Each row was made from one small tree. The marks that hang from a mark follow it in brackets, in the order of their numbers. Every link used is in the known rows. Write each row's tree.
(in the rows, 128 means zero)
Known rows
q627{q855{q687{q23{q650{q19{q343}}}}}}: [154 120 137 124 139 135  85 142 114 155 114 160 115 122 130 127 122 157
 137 143 131 154 136 118 112 149 120 133 124  96 143 128 116 117 138 138
 103 147 117 128 145 133 132 146 154 109 142  70  68 137 145 133  86 121
 142 114 132 127 117 132 109 110 129 116 129 147 122 122 141 140 132 110
 147 109 132 128 137]
q650{q19{q343{q687{q855}}} q23}: [131 133 142 145 126 129 109 115 121 160 143 194 176 131 250 120 118 117
 131 143 186 133 149 151 182 163 120  91 110 220 101 145 227 114 146 125
 128 154 129  84 135 108  91 114 116 141 114 143 182 153  54 163 120 128
 126 156 141 103  50 144 129  97 151 159  86 161 105 134 112 159 114 139
 101  96  79 140 156]
q627{q855{q687{q23{q650{q19}} q343}}}: [164 120 136 119 145 140  87 142 111 149 118 157 112 125 127 126 126 148
 146 140 121 144 128 113  90 141 120 143 130  82 143 132  91 116 136 133
  93 157 123 128 149 143 134 139 155 102 155  80  41 132 169 137  90 123
 136 107 134 131 120 132 102 113 134 115 136 147 120 118 145 133 134 110
 154 112 138 132 122]
q711{q23{q650{q19{q343{q687{q855}}}}}}: [126 141 133 150 136 137 153 126 139 115 137 172 194 135 158 133 129 124
 113 148 149 114 115 141 165 152 124  93 144 177 127 151 190 121 125 137
 157 139 113  95 131 110 115 108 109 148 133 133 149 166 124 179 108 120
 146 177 124 106 121 134 117  96 115 137  88 136 142 122 123 103 159 131
 103  84 113 116 134]
q711{q23{q650{q19{q343{q687{q855{q627}}}}}}}: [130 136 133 147 137 136 141 132 130 122 129 176 186 131 152 135 128 133
 114 147 149 126 112 140 156 153 127  96 148 176 128 152 193 125 127 139
 145 136 120  99 130 116 115 112 115 140 128 145 133 154 136 173  98 119
 152 175 121 101 136 134 112  98 116 137  93 137 147 121 129 105 153 135
 106  93 103 118 129]
q687{q23{q650} q855}: [151 120 145 127 133 134 149 131 116 121 118 155 148 121 184 135 134 132
 155 124  95 137 120 112  72 139 110 113 135 119 132 123 187 120 118 102
 108 166 119 117 147 135 142 160 131 131 149  96  92 166 167 133  92 125
 156 171 131  62 136 134 135 103 121 125 115 132 144 112 153 103 147  91
 119  86 136 129 113]
q23{q650}: [130 126 125 134 134 131 179 108 133 117 102 145 156 127 132 130 127 125
 129 124 158 127 123 140 132 136 146 126 138 137 144 142 145 123 121 129
 145 139 122 144 133 120 136 146 127 125 107 128 147 167 136 155 100 128
 128 158 129 121 138 130 133 126 117 125 118 123 140 131 132 116 153 119
 113 101 149 118 132]
q687{q23{q650{q19}}}: [139 108 138 142 121 131 142 117 130 133 108 153 186 129 198 133 130 127
 136 122 157 105 124 127 102 136 130 120 120 168 133 139 190 122 125 114
 140 175 123 147 140 115 127 150 122 146 120 120 162 204 131 140 102 130
 139 189 138  87  93 136 129 111 123 146 123 131 156 119 146 107 153 112
  99  91 158 125 122]
q19{q343{q687} q650{q23}}: [123 141 135 147 141 116 160 113 104 147 140 186 148 135 251 134 109 106
 120 146 184 149 143 168 143 138 128  45 119 224 112 130 199 109 149 160
 117 160 123  57 123 107 101 116 107 154 131 121 174 166   8 143 122 130
 128 161 152 113 136 147 116 130 148 158  65 154 115 151 100 134 146 147
 105 107  77 121 164]
q855{q687{q23}}: [149 104 132 116 130 132  97 145 123 132 144 137  92 118 142 130 132 129
 121 140 113 132 117  96  73 139 118 146 125 108 143 121 123 129 132 135
  98 167 137 115 141 128 141 137 141 129 152  81  83 127 154 118 116 127
 133 130 123 108 136 131 108 121 129 148 123 136 122 115 137 102 128 109
 145  95 114 118 114]
q855{q627 q687}: [154 105 125 104 141 130  68 158 106 143 125 147  54 108  90 128 124 152
 117 143 132 162 116 101  88 146 136 155 139  85 150 124 107 139 139 154
  73 138 159 123 133 146 138 146 163  94 123 120  31  72 175 108  92 121
 140 110 110 119 177 127  95 135 130 147 133 138 125 122 140 124 103 126
 159 120  78 113 104]
q650{q19{q343{q687}}}: [129 120 130 144 138 128 102 118 126 143 140 196 175 133 209 125 120 114
 114 146 178 118 149 153 183 140 124  85 108 170 112 143 166 125 145 128
 130 155 116 113 131 116 105 110 126 122 125 107 154 124  77 156 117 130
 124 147 143 132  81 139 109 119 128 156 100 153 112 140 115 150 120 127
 100 106  96 134 149]
q19{q343}: [118 133 126 136 140 124 143 125 120 117 127 158 153 139 157 131 115 135
 128 137 151 127 141 148 154 129 122  84 125 143 113 125 111 117 140 130
 129 153 108 116 130 118 123 117 123 114 132  95 151 118  87 138 121 129
 127 122 142 150 156 135 124 131 133 121  95 142 108 150 116 131 134 124
 112 145  89 131 138]
q343{q19{q650} q687{q855}}: [141 111 132 125 156 133  81 131 102 145 172 202 145 121 187 133 117  85
 107 137 145 153 125 137  93 139 111  96 110 152 139 132 206 134 141 131
 108 156 128  38 135 143 120 113 137 132 179  60  67 150  70 125 136 128
 146 173 143  77  99 140  86 139 111 190  88 144 126 113 117 141 131 139
 117  81  69 127 117]
q687{q23{q650} q343 q855{q627}}: [175 116 144 115 159 140 134 144  92 111 111 176 141 126 182 137 131 139
 172 126 105 129 113 109  28 123 110 105 157  93 127 125 137 121 128 100
  73 199 130 122 155 162 142 150 141  94 163 104  23 138 206 135  76 122
 154 152 140  71 191 142 109 120 135 128 114 142 133 116 158 100 143 101
 131 113 103 137  79]
q19{q343{q687}}: [118 123 128 130 152 126 135 140 114 121 137 190 147 134 172 133 123 124
 111 149 136 141 144 155 138 136 125  64 133 136 123 127 140 121 146 141
 121 154 112  85 128 124 116 105 127 119 153  91 141  96  77 145 132 123
 129 117 141 143 129 142 112 128 135 138  86 146 102 145 101 130 137 126
 127 127  65 128 134]
q711{q23{q650{q19{q343}}}}: [119 139 129 155 127 135 159 115 144 114 127 151 203 138 148 133 124 129
 115 141 170 104 112 142 173 146 130 102 139 192 123 154 170 119 122 135
 170 138 114 120 129 102 115 109 105 149 116 141 176 187 119 177 109 125
 143 178 125 118 130 132 121 104 115 132  94 131 147 127 127 101 162 136
  94 100 133 116 133]
q687{q23{q650} q343 q855}: [168 125 143 122 155 141 164 129 105 101 126 169 157 132 193 135 135 122
 171 127 100 113 118 110  42 119 102 103 147 100 123 126 135 116 123  91
  94 205 116 114 157 151 141 141 128 109 177  81  55 158 185 149  94 125
 143 154 147  81 166 141 117 116 131 123 107 141 122 116 148  96 156  93
 124  97 123 139  93]

Write each row's tree
[172 106 141 112 161 141  68 154  85 120 140 175 145 130 177 136 121 130
 162 122 118 125 111 101  12 122  90 122 136 101 118 120 136 126 137  91
  75 209 134  92 157 167 135 127 146  89 187  78   7 141 175 113 106 128
 158 149 148  68 165 143  91 131 133 150 114 147 130 109 156 118 126 120
 127 132  72 143  58] -> q687{q23 q343{q19} q855{q627}}
[123 130 139 147 124 128 109 114 124 160 138 191 184 133 250 120 117 117
 124 141 198 128 148 156 185 160 125  93 110 233 103 148 225 115 147 132
 137 158 129  91 132 102  89 110 112 146 106 147 202 161  44 161 126 130
 122 156 142 114  47 144 128 103 153 162  88 158 110 137 111 155 120 147
  98 101  86 137 152] -> q650{q19{q343{q687}} q23}
[140  94 140 117 152 140  58 156 104 139 165 202 159 121 184 136 128 101
 112 135 109 143 120 122  55 143  99 108 118 134 143 129 216 135 139 115
 116 178 126  46 144 146 122 110 140 134 195  57  74 149 103 120 148 125
 153 166 140  61  63 145  93 120 119 185 102 142 132 102 124 128 133 127
 126  84  65 132  94] -> q343{q19 q687{q23 q855}}
[160 100 121 101 158 137  51 155  98 130 138 163  78 118  97 129 116 137
 123 139 156 144 110 100  58 133 126 157 140  85 146 128  71 136 146 141
  72 178 156 107 143 158 139 125 164  74 150  92   4  87 176 118  99 125
 135 110 128 127 187 134  71 150 128 163 122 144 113 122 139 125 107 134
 151 135  55 119  81] -> q855{q627 q687{q343{q19}}}
[145 103 131 130 151 141 137 122 113 107 125 168 202 142 187 137 121 110
 143 118 171  89 109 124  36 116 117 120 132 149 132 140 129 118 132 101
 139 230 118 115 152 134 135 119 124 115 167  75 112 217 134 143 121 136
 133 176 159 100 128 146 100 136 126 160 108 136 140 120 140  99 167 124
 103 118 125 130  75] -> q687{q23{q650} q343{q19}}
[156 131 132 118 147 135  76 138 105 156 136 145  94 126 118 125 115 140
 140 138 138 159 128 116  94 141 118 147 125 101 139 127  93 116 141 141
  94 144 130 101 144 145 129 126 152 105 155  82  41 136 131 128 108 125
 133 100 136 135 129 132  96 127 138 127 125 148 111 123 133 148 127 133
 157 125 115 129 126] -> q627{q855{q687{q343{q19{q650{q23}}}}}}
[170  91 128 107 154 135  54 156  89 138 136 165  92 119 144 134 115 134
 128 137 158 138 105  97  24 128 121 139 130 111 142 125 102 134 146 139
  68 201 155 104 146 152 139 135 159  93 154  87  10 129 161 104  94 128
 144 141 136  99 185 138  71 147 132 172 119 147 131 117 148 108 120 132
 141 123  69 117  73] -> q855{q627 q687{q23 q343{q19{q650}}}}
[164 114 142 118 156 143  94 141 100 112 155 167 166 136 188 134 124 113
 162 122 114 113 114 103  29 118  85 115 127 108 116 120 132 121 131  82
  95 213 120  87 160 156 135 115 133 104 197  56  38 163 159 127 126 133
 147 152 154  77 140 144  97 126 130 148 106 145 118 109 147 112 139 110
 120 119  91 145  75] -> q687{q23 q343{q19} q855}
[163 108 124 100 156 135  70 158 100 128 130 157  60 115  98 127 123 146
 129 146 138 145 115 101  67 132 130 148 149  74 142 125  68 136 143 148
  62 165 157 120 140 159 140 132 161  77 142 112   7  66 189 122  91 122
 132  95 121 132 201 131  82 144 136 145 127 145 108 126 137 118 105 126
 163 135  67 120  90] -> q855{q627 q687{q343}}
[139 133 138 142 151 119 149 123 100 134 145 199 146 132 251 139 114 109
 124 148 142 147 143 155 116 129 113  31 116 176 114 121 184 115 145 143
  96 173 110  63 131 122 116 125 119 142 159  73 117 143  46 131 108 129
 144 165 153  97 161 145 104 133 132 151  71 154 118 141 114 122 148 119
 107  99  83 127 150] -> q19{q343{q687{q23 q855}} q650}
[146 102 140 127 151 132  73 139  98 146 168 202 159 123 221 137 121  89
 112 134 136 148 121 131  56 138 103  88 105 162 139 128 232 132 141 125
 108 182 127  40 141 140 118 118 134 147 191  53  73 178  72 115 134 130
 154 192 147  53  88 144  87 130 116 199  91 143 140 106 126 129 140 131
 112  75  81 129 108] -> q343{q19{q650} q687{q23 q855}}
[152 119 145 136 133 134 139 122 116 126 118 177 174 126 215 133 128 131
 153 128 127 127 129 120 103 143 109  97 120 144 121 128 200 117 124  98
 112 177 112 122 150 128 131 155 128 128 140  89 108 173 145 144  84 128
 153 184 139  64 121 137 131 102 121 132 104 142 138 117 150 113 143  91
  99  81 126 133 123] -> q687{q23{q650{q19{q343}}} q855}
[144 110 136 122 152 131  64 141  90 160 159 202 131 117 198 132 112  98
 115 134 157 170 122 138  85 150 116 102 114 172 136 135 239 133 145 140
 100 153 146  30 134 143 110 117 141 133 162  98  68 156  68 119 127 126
 151 176 140  59  98 144  90 131 125 200  90 148 134 112 122 148 123 156
 122  88  51 125 111] -> q343{q19{q650{q23}} q687{q855{q627}}}
[159 104 128 117 149 136  90 134 111 123 159 157 117 128 164 130 119 108
 125 139 150 116 110  99  46 126 112 136 119 126 137 126  96 125 140 127
  98 211 135  93 148 137 139 120 138 115 174  51  55 160 134 126 120 134
 129 143 144 112 152 138  81 141 128 170 107 145 115 117 134 103 137 118
 130 101 101 121  94] -> q855{q687{q23 q343{q19{q650}}}}
[157 117 134 115 148 141  83 146 108 143 122 153 109 126 109 129 122 148
 142 137 123 146 122 107  65 140 115 148 133  78 149 129  91 119 137 131
  98 162 122 117 150 147 139 137 159  99 165  60  35 140 163 131 101 123
 140 106 136 128 131 134  98 120 130 123 131 143 123 118 142 130 139 118
 156 121 127 130 112] -> q627{q855{q687{q23{q650} q343{q19}}}}
[158 112 147 115 133 130  89 159  98 140 122 150 112 116 168 135 131 153
 155 124  81 151 118 103  53 135 104 120 137 105 125 111 184 129 126 111
  76 152 137 115 144 152 135 156 145 120 149 121  46 118 179  99  94 125
 166 149 124  61 154 133 125 110 135 128 130 137 147 110 160 116 118 109
 137 116 103 135 100] -> q687{q23 q855{q627}}
[153 112 120 110 155 139  86 133 119 117 161 154 105 128 116 126 121 109
 120 141 147 121 117 104  83 131 116 151 127  94 139 130  64 130 140 129
 101 183 136  95 146 143 140 112 144  94 167  60  48 117 147 138 126 130
 120 113 135 138 154 134  83 144 123 160 109 143  99 122 125 116 124 121
 139 113  86 122 101] -> q855{q687{q343{q19}}}
[171  94 131 110 150 136  84 149 100 134 115 174 100 116 147 131 126 143
 134 142 155 131 111 103  48 137 131 142 144 101 147 134 108 131 141 139
  72 199 154 133 147 147 138 146 157  91 138 112  28 120 189 129  73 125
 140 138 128 105 174 137  83 131 133 160 125 146 131 118 150 104 124 115
 142 108  87 119  84] -> q855{q627 q687{q23{q650{q19}} q343}}
[136 123 133 143 142 130 102 119 123 141 141 200 172 131 210 125 121 112
 122 146 168 124 150 147 181 145 117  81 108 163 110 138 170 125 144 122
 118 155 116 106 134 121 107 115 128 119 132 100 134 116  83 156 112 127
 129 145 141 120  87 137 110 116 126 153  97 155 104 135 117 153 118 118
 101  99  90 138 147] -> q650{q19{q343{q687{q855}}}}
[145 103 133 126 148 137 101 135 110 115 142 156 186 143 182 134 123 112
 144 121 151  91 113 116  33 110 105 121 125 143 123 132 114 121 136 100
 127 220 124 104 149 139 128 102 125 118 178  77 101 189 132 128 141 138
 133 154 157 108 122 144  95 139 133 159 115 139 133 120 137 106 150 132
 113 136 109 137  70] -> q687{q23 q343{q19}}
[157  93 132 106 135 129  60 165 102 144 122 146  67 109 122 133 128 157
 124 138 120 154 111  94  50 143 128 148 137  99 149 119 127 135 139 148
  71 161 156 126 139 143 139 151 159 108 134 117  39  97 180  98  90 122
 149 126 115  96 165 131  97 127 134 152 135 138 140 114 149 109 110 119
 156 118  85 114  93] -> q855{q627 q687{q23}}
